Each row comes from the steps of one path. Every step used is in the known rows, and no mark comes twice. Write the path behind each row, first mark first.
In the rows, zero is written as 128.
Known rows
bebuz -> pibu: [126 124 117 109 148 128 118 114 105 117  99 129 128 121 141 121 152 109
 128 109 122 133 104 113 136 154 131 123 116 148 113]
ruzo -> letan: [112 122 139 133 137 116 147 137 123 143 129 160 134 117  90 113 114 148
 139 118 136 142 116 126  95 110 129 146 128 119 132]
zabu -> putil -> levina: [139  91 145 161  81 114 148 103 155 106 113 125 119  92 132 106 107 103
 109 172 125 142 141 202 144 119 141 131 114 125 150]
zabu -> putil: [132 125 154 140  99 119 144 118 146 111 124 116 125 114 145 138 132 117
 144 167 134 130 126 161 124 125 125 143 114 137 144]
zabu -> putil -> levina -> mepud -> voregef -> letan -> bebuz: [ 85  88 153 161  85 121 155 134 150  93 103 173 146  42  87 146  99  33
 102 176 125 159 131 166  93  66 114 155  65  92  96]
zogib -> letan -> voregef -> mepud -> levina -> putil -> zabu: [ 85 134 150 166 119  72 114 129 137 112 145 177 113  21 128 167  83 111
 108 147 171 151 142 138 103  91 111 156  84  82 134]
toter -> pibu -> bebuz: [107 123 104  96 180  98 122 136 107 115 123  91 162 142 126 148 131 115
 141  91 167 147 132 139 109 109 119 160  90 156 111]
putil -> levina -> mepud -> voregef -> letan: [ 69  86 115 154 123 142 156 129 113 109  85 168 127  65  57 109 102  61
  88 147 115 156 123 123 134 103 129 140  88  90  91]
nafiz -> ruzo -> letan -> bebuz: [113 114 151 116 126  98 125 149 139 133 123 159 152 118  90 101 131 122
 173 116 101 147 120 130  81  76 122 146 123  96 100]
bebuz -> letan -> voregef -> mepud: [102 155 126 155 125 146 100 121 119 100 116 164 110  92 131 130  97  67
 129 145 160 120  99  82 110 109 105 191 112  83  68]
zabu -> putil -> levina -> mepud -> voregef -> letan -> zogib: [ 92  96 139 150  80 120 158 123 135  72 101 169 130  36  91 112  69  63
 106 168 115 167 118 170  99  90 110 131  71  83 128]
voregef -> letan -> ruzo: [131 114 146 129 134 146 111 142 126 102  81 163 122  72  81  85 109  94
 133 140  86 147 107 117 111 144 121 129 116  85 112]
voregef -> mepud -> levina: [ 69 108 117 138 122 106 116 147 107  92 128 128 150 124 149  95 106 156
 111 138 181 144 111 132 130 106 125 158 122  94 112]
nugipe -> zogib -> letan -> voregef -> mepud -> levina: [ 98 161 112 136 124  97  85 134 137  94 162 172 126  51 142 109  61 147
 147 128 180 103  95 131  78  99 115 147  90  66 117]
levina -> mepud: [ 94 123 133 150 137 106 142 138 116 125 142 124 140 136 112 133 156  90
 122 130 137 128 133 113 123 149 130 123 128 116 106]
putil -> levina -> mepud -> voregef -> letan -> bebuz: [ 81  91 125 151 114 130 138 150 125 112 107 185 146  58  73 136 102  43
  84 137 117 158 135 134 100  71 120 137  76  86  82]
bebuz -> letan: [132 148 141 157 142 172 138 118 124 137 120 146 110 102 113 134  95 118
 154 134 125 137 106 111 102 122 129 133 118 112 118]
zogib -> letan: [149 152 142 158 140 127 136 125 141 152 136 132 107  94 112 138 100 152
 155 120 126 122 126 121 104 113 136 133 115 116 138]
putil -> zabu: [127 122 127 128 136 106 134 115 116 149 124 156 123 104 136 167 129 123
 137 119  99 164 142 130 142 140 110 110 124 130 146]
levina -> mepud -> voregef: [ 62 119 119 131 150 121 151 126 120 110 109 130 143 125 112 158 147  83
 116 148 134 122 133  91 129 113 114 140 100 124  93]
ruzo -> letan -> bebuz -> pibu: [122 128 140 110 146 113 114 141 117 136 118 180 153 102 118 131 141 107
 143  88 135 151  99 122  67 100 128 142 106 134 105]
pibu -> bebuz -> letan -> zogib: [154 161 127 132 149 146 128 136 125 114 157 149 144  88 119 154  63 125
 171  98 165 157 116 138  52  88 101 128  96 120 125]
nugipe -> zogib -> letan -> voregef -> mepud -> levina -> putil: [ 95 161 143 147 111  92 104 128 154  85 171 168 128  24 139 124  70 119
 131 143 189  95 107 155  61  84 118 137  84  69 125]
letan -> bebuz: [140 136 139 124 116 119 110 147 142 131 151 150 147 123 146 154 131 109
 130 119 130 131 138 138  93  95 121 131 119 122 119]
mepud -> voregef: [ 95 123 110 106 138 145 141 111 129 115  94 138 130 116 123 154 119 121
 124 149 131 125 129 106 138  96 110 139 100 138 115]
nafiz -> ruzo -> letan -> bebuz -> pibu -> toter: [108 117 112  95 176  81 139 165 108 141 114 170 163 108 107  70 165  99
 198  79 127 198  99 140  82 101 104 149 102 128  80]
nugipe -> zogib -> letan -> bebuz -> pibu: [166 177 134 117 148 115 105 127 138 135 148 172 133  65 155 153 114 115
 187  76 113 116  85 132  48 117 123  95  83 110 125]
voregef -> letan -> zogib -> nugipe: [176 129 133 161 106 148 131 171 128 134 165 193 118  71  94  93  56 131
 145 106 109 149 133 145  74  81 119 131 105  73 138]

Write each row's path
[161 158 147 134 151 118 110 121 151 110 122 161 123  59 124 107  96 128
 192 126  84 101 104 131  68 145 121  88 111  83 139]	nugipe -> zogib -> letan -> ruzo
[177 134 126 159 111 121 127 156 138 130 181 168 131 114 135 113  86 138
 144 112 118 129 156 151  92  86 123 114 113  98 143]	letan -> zogib -> nugipe
[115 133 132 117 209 134 108 125 113  88  78 115 146 102 108 127 108  76
 171 116 131 154 115 113  82 124 113 150  82 118  86]	toter -> pibu -> bebuz -> letan -> ruzo
[163 183 107 114 172  97 127 152 120 152 169 183 143  57 162 131 125 110
 209  62 143 153  87 161  41 115 101 107  74 125 118]	nugipe -> zogib -> letan -> bebuz -> pibu -> toter
[ 66 128 125 110 149 138 128 149 100 105  90 172 151  71  95 157 143  34
 122 116 124 152  99  78  86 100 106 148  66 114  62]	levina -> mepud -> voregef -> letan -> bebuz -> pibu
[122  83 139 193  81 129 169 142 143  92 134 191 126  36  81 102  50  59
 116 169 117 159 151 181  93  60 123 141  61  70 122]	zabu -> putil -> levina -> mepud -> voregef -> letan -> zogib -> nugipe
[ 69 136 148 159 113 137 104 127 138  76 134 159 121  48 126 124  79  82
  98 171 200 132 112 127  92  79 117 168  93  79  92]	bebuz -> letan -> voregef -> mepud -> levina -> putil
[ 79  89 116 131 131 136 129 134 107  99  80 185 145  49  86 131 124  21
  91 117 116 163 110 117 107  94 124 135  63 103  67]	putil -> levina -> mepud -> voregef -> letan -> bebuz -> pibu
[ 45 129 124 129 175  81 104 126 104  84 118 151 149  37 130 179  82  63
 116 127 208 186 131 138  87  72  90 188  53 108  91]	toter -> pibu -> bebuz -> letan -> voregef -> mepud -> levina -> putil -> zabu
[ 95 107 150 134 114 118 133 132 147 107 140 125 140  86 126 122 106 146
  97 154 166 143 140 172 107  96 140 107 111 122 155]	mepud -> levina -> putil
[ 47 107 144 136 107  85 111 146 134  86 143 171 146  67 103 107  98 111
  83 152 207 137 120 145  88  72 121 182 104  88 105]	ruzo -> letan -> voregef -> mepud -> levina -> putil
[ 65 103 144 147 111  92 131 141 122  87 140 122 155  96 140 111 114 126
  95 156 194 139 122 154 114  95 130 145 114  95 121]	voregef -> mepud -> levina -> putil
[ 74  86 135 163 102 108 167 100 142  86  97 126 137  85 110 137 125  59
 100 192 133 139 146 165 147 110 129 142  84 120 112]	zabu -> putil -> levina -> mepud -> voregef
[105 131 130 101 121 159 126 147 134 124 100 180 141  73  98 158  92  91
 122 132 123 149 115 108  84  53  99 161  79 109 101]	mepud -> voregef -> letan -> bebuz
[ 48 134 127 127 166 106  97 136 119  62 123 122 153  64 121 143  82  67
 111 132 234 148 118 138  77  60 109 202  57 108  76]	toter -> pibu -> bebuz -> letan -> voregef -> mepud -> levina -> putil
[ 75 116 109 125 111 106  80 144 125  78 127 149 135 106 149 105 105 117
  88 149 187 126 126 120 130 100 115 174 114  92  97]	letan -> voregef -> mepud -> levina
[102 129 118  87 141 161 120 132 113 108  72 181 140  65 112 153 115  71
 127 114 115 157  91  93  90  80 106 153  68 126  87]	mepud -> voregef -> letan -> bebuz -> pibu
[ 93 101 147 134 123  94 141 119 132 126 135 151 133  61 132 157 106 140
 103 145 138 175 154 174 119 107 121  94 102 122 171]	mepud -> levina -> putil -> zabu
[134 143 138 148 165 160 136 131 122 129 137 132 138 105  98 155  86 115
 162 116 169 146 120 125  78  98 112 153  97 139 102]	pibu -> bebuz -> letan
[ 49 103 142 137 116  61 116 138 124 108 137 204 142  43 109 141  99 106
  89 147 179 173 133 142  94  84 103 168  99  87 120]	ruzo -> letan -> voregef -> mepud -> levina -> putil -> zabu
[ 69 111 122 119 121  82 108 134 121  98 107 158 132 114  87  68 132  89
 149 136 133 127 104  88 121 103 111 203 126  77  59]	nafiz -> ruzo -> letan -> voregef -> mepud
[125 131 150 127 121 105 122 158 142 148 152 182 155 112 103 139 119 127
 139 108 140 142 122 135  60  79 125 146 120 114 117]	ruzo -> letan -> bebuz
[182 150 140 182 131 167 135 146 137 139 169 184 114  87 124 116  51 129
 169 120 117 136 136 132  65  81 130 120 103  81 131]	bebuz -> letan -> zogib -> nugipe
[119 158 129 157 125 107 101 134 133 117 141 153 106  82 126 132 104  98
 133 132 160 101 120  95 115 111 115 191 107  89  88]	zogib -> letan -> voregef -> mepud
[ 73  81 141 166  98 133 171 116 128  91  81 152 124  47  70 123  97  50
 100 186 120 158 124 155 128  99 125 155  71 100 108]	zabu -> putil -> levina -> mepud -> voregef -> letan
[130 181 114 138 126  97  98 126 138 112 163 175 115  63 139 134  91 102
 159 115 149  84  95 106  84 117 108 157 100  75  99]	nugipe -> zogib -> letan -> voregef -> mepud
[ 80 156 103 122 178 113  92 132 101  88 112 129 141 104 125 147 102  50
 139 109 199 138 103  90  93  94  97 220  78 112  46]	toter -> pibu -> bebuz -> letan -> voregef -> mepud
